Each row was made from one path, in order. Every step used is in the known rows, and no mark comes twice. Write each row's path.
Known rows:
h, p, k, a: [  6.2  -2.2   5.0  -5.5  -8.4  16.6  -1.8  -8.0   0.0  -2.8 -13.8 -15.7
 -37.7   3.8 -18.5   0.9   6.6 -15.1   4.3  -5.3]
k, a, u: [  2.9   2.1  10.5   1.6  -3.4 -12.0   6.9  -8.5  -9.3  -0.9 -14.9 -16.2
   1.5   4.2  -6.7  -5.7   3.1 -16.4   2.4  13.1]
h, p, k, s, j: [  4.4   2.4  17.0   1.0 -10.3   8.5 -22.8 -12.2  -2.4 -15.1  -6.5  -3.8
 -35.1   3.0  -3.3  -4.6  -9.4   9.1  -6.4  -9.2]
k, a, u, s, h: [ -1.6  -1.6  -7.1  33.5   2.9 -20.3  22.4  -4.8  -4.6   6.1  -5.2 -12.7
  -2.0  -1.2  -7.7  -7.9  -2.8 -73.3   4.7  17.9]
h, p: [  1.9   0.2   6.1   6.2  -2.2  12.4  -5.6  -3.9  -6.3  -2.3   5.7  -5.7
 -37.2   0.9  -1.4  -6.1   1.4  11.7  -2.5 -19.5]
h, p, u, s, j: [  2.7  -3.6   3.5  22.0   0.8  -1.6   3.2  -7.8  -9.1  -4.3  -5.1  -6.4
 -27.3   4.3  -0.1  -7.0  -2.1 -33.5   3.8  -6.9]
h, p, u, s: [  0.0  -2.4  -3.5  13.6   0.6   6.9   8.9   3.8  -1.0   3.0   5.1  -2.8
 -36.2   3.8   8.8 -12.6   7.2 -22.3   9.3 -11.7]
u, s, j, p, k, a: [  5.8  -9.3  -5.0  16.0   1.2  14.9   6.4 -23.2  13.3  -9.5 -27.5 -14.0
 -13.6   4.2 -29.1   0.9  -2.5 -76.1   4.2  14.1]
p, k, a: [  7.0  -4.9   2.8  -3.8  -8.0  14.6   4.9 -10.8  10.6  -6.0 -16.7 -14.2
 -19.3   4.9 -20.3   0.2   5.9 -23.6   5.8   5.1]
h, p, u, s, e: [  3.0  -4.6   2.6   7.6  -0.1  22.3  -2.3   1.5   0.8  -1.8  -2.3  -2.4
 -47.9   4.3   1.1 -12.8   7.7 -18.5  10.3 -15.1]
a, j, p: [  3.7  -7.0   0.1  -6.6   5.0  20.8  10.9 -25.4  18.5  -9.5  -6.3   8.0
 -20.2   6.3 -12.7  -4.1  -9.4 -39.3   5.2  -9.1]
s, e: [  5.7  -5.9   8.5   3.2  -2.7  25.8  -8.1  -8.1   8.1 -10.4  -5.8  -2.8
 -29.1   2.7  -9.1  -7.6   2.0   5.1   1.7  -9.7]
u, s: [  1.6  -5.4 -10.7  17.9   5.0   7.0  11.0  -4.0   6.0  -1.2   6.0  -1.6
 -21.7  -0.6  -0.4  -9.8   0.5 -25.1   1.2   4.8]
a, j, p, u, s, e: [  4.4 -10.0  -2.6  -3.4   5.4  28.1  11.2 -13.9  20.1  -8.1 -11.0   8.6
 -38.2   8.0  -6.8 -11.3  -0.7 -55.1  16.0  -7.4]
a, u: [  1.9   1.4  14.8   5.2  -5.4  -7.1  -3.0 -10.0  -8.2  -5.9  -3.4 -10.0
  -7.9   0.0   5.4 -11.5  -2.0 -10.9  -2.9   1.6]
j, p, u: [  0.2  -6.4   6.9  10.1  -0.7  14.8   6.3  -9.6  19.2  -7.0  -8.0  -2.7
  -3.1  10.7  -2.5 -11.9   3.7 -27.0  10.8 -12.8]
k, a, u, s: [  1.8   0.2  -5.1  11.5   3.1 -12.7  14.0  -5.1  -7.9   3.4  -9.4 -12.5
  -6.0   0.8  -3.7  -9.2   3.5 -42.4   3.7  20.5]
j, p, k, a, u, s: [  2.3  -3.9  -3.6   9.8   0.4   2.4   7.1 -16.2   4.2  -2.8 -19.8 -15.2
 -15.2   0.3 -10.7  -9.4   1.1 -78.9   5.0  18.0]
a, h, p: [  2.4  -1.5   6.3  28.6  -7.5  16.5   7.0  -7.4   0.9   1.5  -1.8  -1.6
 -51.2   1.2  -5.3  -2.8  -3.5  16.9   2.1   2.2]
a, j, p, k: [  7.0  -9.7   4.2 -12.7  -5.0  31.1   2.0 -29.6  23.9 -15.2 -11.9   2.5
 -37.8   3.9 -14.8  -3.7  -8.3 -56.3   5.0 -10.5]

Which path is each row?
[ -0.9  -8.1  -8.0  20.9   6.1  11.8  14.4  -5.9  18.0  -2.1  -3.0  -0.8
 -11.5   6.4   0.0 -14.1   3.4 -53.1  11.5  -2.8]  j, p, u, s
[  1.1  -3.3  -4.7  27.7  -3.5 -11.9  16.6  -8.9  -0.2   1.4  -9.8 -16.2
 -15.7  -2.8 -10.0  -7.2  -2.9 -88.5   4.6  17.9]  p, k, a, u, s, h
[  3.8  -5.8  -3.0  26.0   3.7  -0.5   4.6 -15.2  -2.7  -7.9  -4.3  -3.8
 -14.3  -0.3  -8.6  -4.1  -7.6 -35.6  -3.9   8.6]  u, s, j
[  3.9  -2.2   5.3 -20.0  -5.2  24.5  -5.7 -18.6  26.1 -14.8  -5.0  10.2
 -32.5   6.6  -4.4  -8.5  -9.8 -17.0   4.1  -5.9]  a, j, p, k, s
[  4.1  -6.4  -3.9 -10.3   6.6  15.7  19.6 -24.0  17.6  -5.1 -16.7   2.5
 -11.4   9.6 -23.6   0.9  -4.7 -43.8   9.9   0.2]  k, a, j, p
[  1.3  -1.0   6.1  -3.8  -6.3  24.0 -14.6 -11.4  24.7 -14.6  -4.5   1.6
 -20.8   5.0  -3.1 -11.8  -4.5  -5.9   0.3  -6.1]  j, p, k, s
[ -1.6  -2.4   2.1  20.1  -5.9  12.1  -3.0  -9.9  24.5  -9.7  -0.3  -0.1
 -15.5   2.7  -7.8 -10.4  -9.8 -39.5   1.5  -6.5]  j, p, k, s, h
[ -2.3  -2.2  -8.5  33.9   3.0   1.8   9.7  -0.8  -4.1   5.0  11.2  -4.9
 -38.5  -3.1  -3.1  -7.8  -4.1 -43.0   0.1 -11.7]  u, s, h, p
[  4.8   2.6  15.9  -5.9 -11.5  -0.9  -6.1 -11.3 -13.8  -3.1 -17.8 -21.1
 -28.7   1.5  -7.5  -4.8   4.1 -26.6   1.7   2.0]  h, p, k, a, u
[  3.4  -6.2   1.2  24.0   0.8  -3.6   9.1 -10.1   0.6  -7.1  -7.8  -4.7
 -10.3   4.8  -1.8  -7.5  -2.5 -40.2   5.2   3.3]  p, u, s, j
[ -2.0  -6.2  -8.7  36.6   1.5  -6.1  23.4   1.7  11.2   3.0   5.8  -2.4
 -11.0   3.0   1.4 -11.7   0.0 -61.2  10.6  -0.6]  p, u, s, h
[  4.7  -4.7  -0.8  28.7  -5.6   9.8  25.5  -9.6  12.7   3.8 -17.8  -4.7
 -20.8   6.8 -20.8   2.5   0.4   3.4   9.5  28.2]  k, a, h
[  6.1  -4.9  10.0  18.6 -15.9  27.6  -2.0 -13.6   6.6  -5.6  -7.5  -5.9
 -65.5  -0.5  -7.7  -2.0  -3.5  -5.1   2.3  -0.1]  a, h, p, k
[  9.6  -5.4   1.4 -26.0  -6.0  15.4  16.1 -20.4  12.0  -7.5 -15.8  -0.8
 -33.2   7.0 -20.6   3.9  -1.7 -35.7  10.0   2.8]  p, k, a, j
[  2.3  -7.2  12.6  17.2  -0.7   7.8   3.2 -17.8  12.3 -12.5 -16.8  -5.5
   3.1  10.7  -8.3  -7.5  -2.8 -37.5   6.9  -8.2]  s, j, p, u
[  7.0  -8.2   6.0   7.8  -3.7  15.8   0.5 -25.9  12.7 -12.8 -30.3 -15.8
  -8.8   6.5 -31.8   2.9  -2.9 -54.7   3.2   6.3]  s, j, p, k, a
[  1.6  -8.6  -4.6  29.0   8.4  10.1   3.0 -23.2   9.7 -10.5 -11.2  -3.4
  -6.6   1.6 -15.5  -5.6 -10.0 -60.7  -2.0   3.5]  u, s, j, p
[  5.5  -0.3  14.3   4.9 -15.6  36.6 -17.7  -6.0  12.9  -9.8  -9.1   3.2
 -68.8   3.1  -5.3  -7.9  -3.5  30.1   3.5  -1.3]  a, h, p, k, s, e
[  3.2   1.8  10.4   7.7 -15.2  21.7  -9.5  -4.1  11.5  -5.4  -0.9   2.7
 -57.1   2.8   0.9  -7.2  -4.9  28.9   1.6   2.9]  a, h, p, k, s
[  1.3  -0.9  12.0   4.2  -6.1   8.9   0.6   1.9  -2.2  -1.4   1.4  -5.7
 -30.5   8.0   6.5  -9.9   6.9   6.3   8.8 -23.7]  h, p, u
[  5.1 -10.8   0.2  19.6  -1.5  21.0  -4.6 -27.4  15.3 -16.4 -16.0  -8.0
 -25.5  -0.4 -17.3  -5.0  -9.3 -75.4  -1.7   1.6]  u, s, j, p, k
[  0.8  -4.6  -4.1  33.0  -2.8   9.5  19.7   0.9   4.5   6.4   0.3   0.3
 -47.8   4.4   5.7  -9.9   2.8 -16.9  12.8   5.3]  a, h, p, u, s
[ -1.4  -1.7   9.8  21.5  -5.7   0.3   8.3   2.6   0.2   1.7   3.9  -6.8
 -25.6   6.4   2.8  -9.2   2.4 -22.4   9.1 -23.2]  s, h, p, u
